Each row was made from one small tree. The marks that hang from a mark follow it in brackets, in alphabetical order. Every link used is in the known rows. Write each row's tree.
Known rows
X{V}: [ 10   8  -4   4 -13  35   9  21   0  16  20  17 -37  26 -10   0  10  -2
  18  14 -16  12 -10  12]
D{Y{A{T} M{X{V}}}}: [-65   1 -30 -10   4  12 -41  42  -2 -23  25   7  27   9 -70  31 -24  26
  -7 -17  19   2  -4  14]
A{T Y}: [-34 -26  38   8  -5  32 -57  -9  30  -2  53  11  64  25   3  31 -34  56
 -14 -15  18 -14  18  -2]
V{J}: [ -1  12  -8 -32   6  23   4   4   8  -5 -13   5  -1  22  -4 -17 -11   1
   6   2 -26 -33  13  29]
Y{A{T} D M{U}}: [ -71   10  -57  -16   -4  -25 -102   33   14  -23  -42  -26   17   34
 -114   30   19   -9   27  -12  -15   37  -19    2]
M{X{V{J}} Y{A}}: [ -4   4 -12 -46  17  39   8  71  -2 -29  38 -30  -8  26 -39  18 -39  13
  41  12   6  -6 -19  13]
M{Y{A{T} D}}: [-38 -15   0 -11  -8 -11 -40  46  19 -14   8 -16  31  24 -60  40 -16  -1
  29  -3  -8  13 -17  -2]
X{V{J{D T{A}}}}: [ 16   9 -37  -5 -23  49  15   9  24  17  20  32 -40  71 -30  -8   7  27
  36  24 -65 -16   9  48]
U{J{D{Y} T{A}}}: [ -9 -34 -11  15  -1  -9  10 -16   6 -23   0  16  11   0 -26  17 -11  54
  11  40 -56 -15  30  44]
U{J{D{Y} V}}: [ -9 -32  13   0  10 -11  17 -11   5 -35  -7  14 -22  -1 -24  15 -28  49
  18  43 -40   5  31  41]
T{A{Y{D M{U}}}}: [-32 -10 -35 -18 -10 -12 -40  32   6 -14   4  -3  46  28 -30  10  -6  -1
   7  -7 -22 -17 -15   6]
D{Y{A}}: [-44  -7 -20  -4 -16 -11  -8  28  -1 -20  14  14  34  -8 -36  21 -10  10
 -18 -12   5   0  -4  14]
J{D{Y} T}: [-13 -20 -13  28 -20  -7  13 -15  49  -7  34  36  -1  28 -44  21   4  88
  20   7 -44  -1  35  29]
U{J{D{Y}}}: [-16 -41  15  -3  10 -12   2  -8  -7 -39 -13   5  -3 -24 -20  17  -9  38
  -1  33 -39   2  24  31]
T{A}: [  6  -1 -45  -4 -14  -5   0   6  -9  14   3  -2  24  22   2  -7  -7 -20
  -8   5 -18 -23 -12  12]
M{U X Y}: [ -1  -4  40 -50  35  -8  18  69  14 -52  50 -57  35 -28   2  14 -21  47
  24  10  45  21  -5 -30]
M{U X}: [ 15   9  10 -33  31  -4   8  31   2 -34  28 -57  15 -32   8 -11  -5  36
   5   4  39  22   8 -19]
Y{A M{U X}}: [-46  18 -65 -36  16 -12 -49  38 -12 -45 -25 -40   3   5 -74  14   0  -2
  21  -3  18  25 -24  -5]
M{U{J{D{Y} V}} X}: [  9 -13  19 -34  38 -13  19  23   5 -59  24 -45  -1 -32  -8   0 -24  69
  18  33  12  26  28  10]
J{T{A}}: [ 10  10 -33  24 -15   5   9 -11  17  22  18  17  20  34  -8  -1  -3  21
  17  11 -26 -24   9  20]

Write each row's tree
[-28   9  -4 -25  42  -7 -23  26  -8 -47 -14 -29   2 -19 -38   6  -4  32
  25  15  14  10   6  -1]  Y{M{U{J{T}} X}}
[-30  11 -18 -21  34 -18 -47  40  -4 -27 -31 -32 -21   2 -77   4  -3  -4
  35 -20  -2   4  -5   1]  Y{D M{X}}
[-29  -3 -43   7 -17 -11 -72   9  10   5 -20 -21  14  29 -77  22   1 -16
  14 -13 -22  19  -7  13]  Y{A{T} D}
[-31  14 -12 -33  35 -29 -47  51   5 -40 -24 -44 -10  -9 -72   3  11   9
  36 -14   5  24  -5  -9]  Y{D M{U X}}
[ -4  -4  40 -51  37 -22   3  80  19 -52  37 -66  27 -26 -22  14 -14  39
  36   3  30  28  -5 -27]  M{U X Y{D}}
[-41 -15  23 -28  20  19 -35  37   2 -50  24  -9  22  -4 -22  20 -19  45
  16   2  12   1   0  -2]  A{Y{M{U{J} X{V}}}}
[-52 -19  23  -6  18  34 -75   6  21 -20  46  -3  56  24 -25  35 -45  61
  -3 -21  32 -16  14  -6]  A{T Y{M{X}}}
[-49   0 -56 -25  14  15 -71  27  -5 -40 -12 -34  -4  26 -89  29  -6  27
  26  20  -2  33 -10  14]  Y{A{T} M{U{J{D}} X{V}}}
[-38  -7 -37 -31  -7  15 -26   5  27 -20  -7  18   5  46 -58   8 -13  36
   5  -1 -46 -25  20  44]  V{J{D{Y{A{T} M}}}}
[ -9 -25 -16  14   2  -1   1 -23  17 -25  -6  23 -15  38 -37  17 -29  61
  46  50 -61 -13  29  50]  U{J{D T{A{Y{M}}} V}}
[-14  15 -30 -20  -2  27  -8   4  22  -2   2  24  23  53 -24  -7 -18  25
  23   5 -42 -54  15  40]  V{J{T{A{Y{M}}}}}
[-15  -1 -43 -25 -11  17 -10  -2  43 -15   3  21   9  65 -40  -3  -4  55
  30  14 -65 -37  23  46]  V{J{D T{A{Y{M{U}}}}}}
[-23 -19 -39  26 -29  -8   2 -12  45  -9  24  32   1  36 -62  27   5  79
  23   7 -48   4  26  34]  J{D{Y{A}} T}
[-10  -2 -16 -12  -9  16  12  -7  42 -11  10  32  -1  43 -35  -2  -8  62
  19   7 -56 -34  37  49]  V{J{D{Y} T}}
[ 12 -11 -45  29 -31   4  17 -27  62   9  41  42 -16  94 -37  13 -29  87
  57  28 -62 -13  31  46]  J{D T{A{Y}} V}
[  8   1 -47 -14 -14  18   9 -15  36   4  -1  21  -5  63 -30 -12  -5  40
  27  17 -71 -41  27  52]  V{J{D T{A}}}
[-51 -10 -14   3 -16  -1 -27  18   7 -10  26  14  49   2 -37  28 -18  22
 -24 -14  11   1   3  14]  D{Y{A{T}}}
[-20  -4   9 -45  23  -2 -16  64  15 -47  48 -63  51  -9 -26  28 -29  44
  20   8  46  29 -11 -24]  M{U X Y{A{T}}}
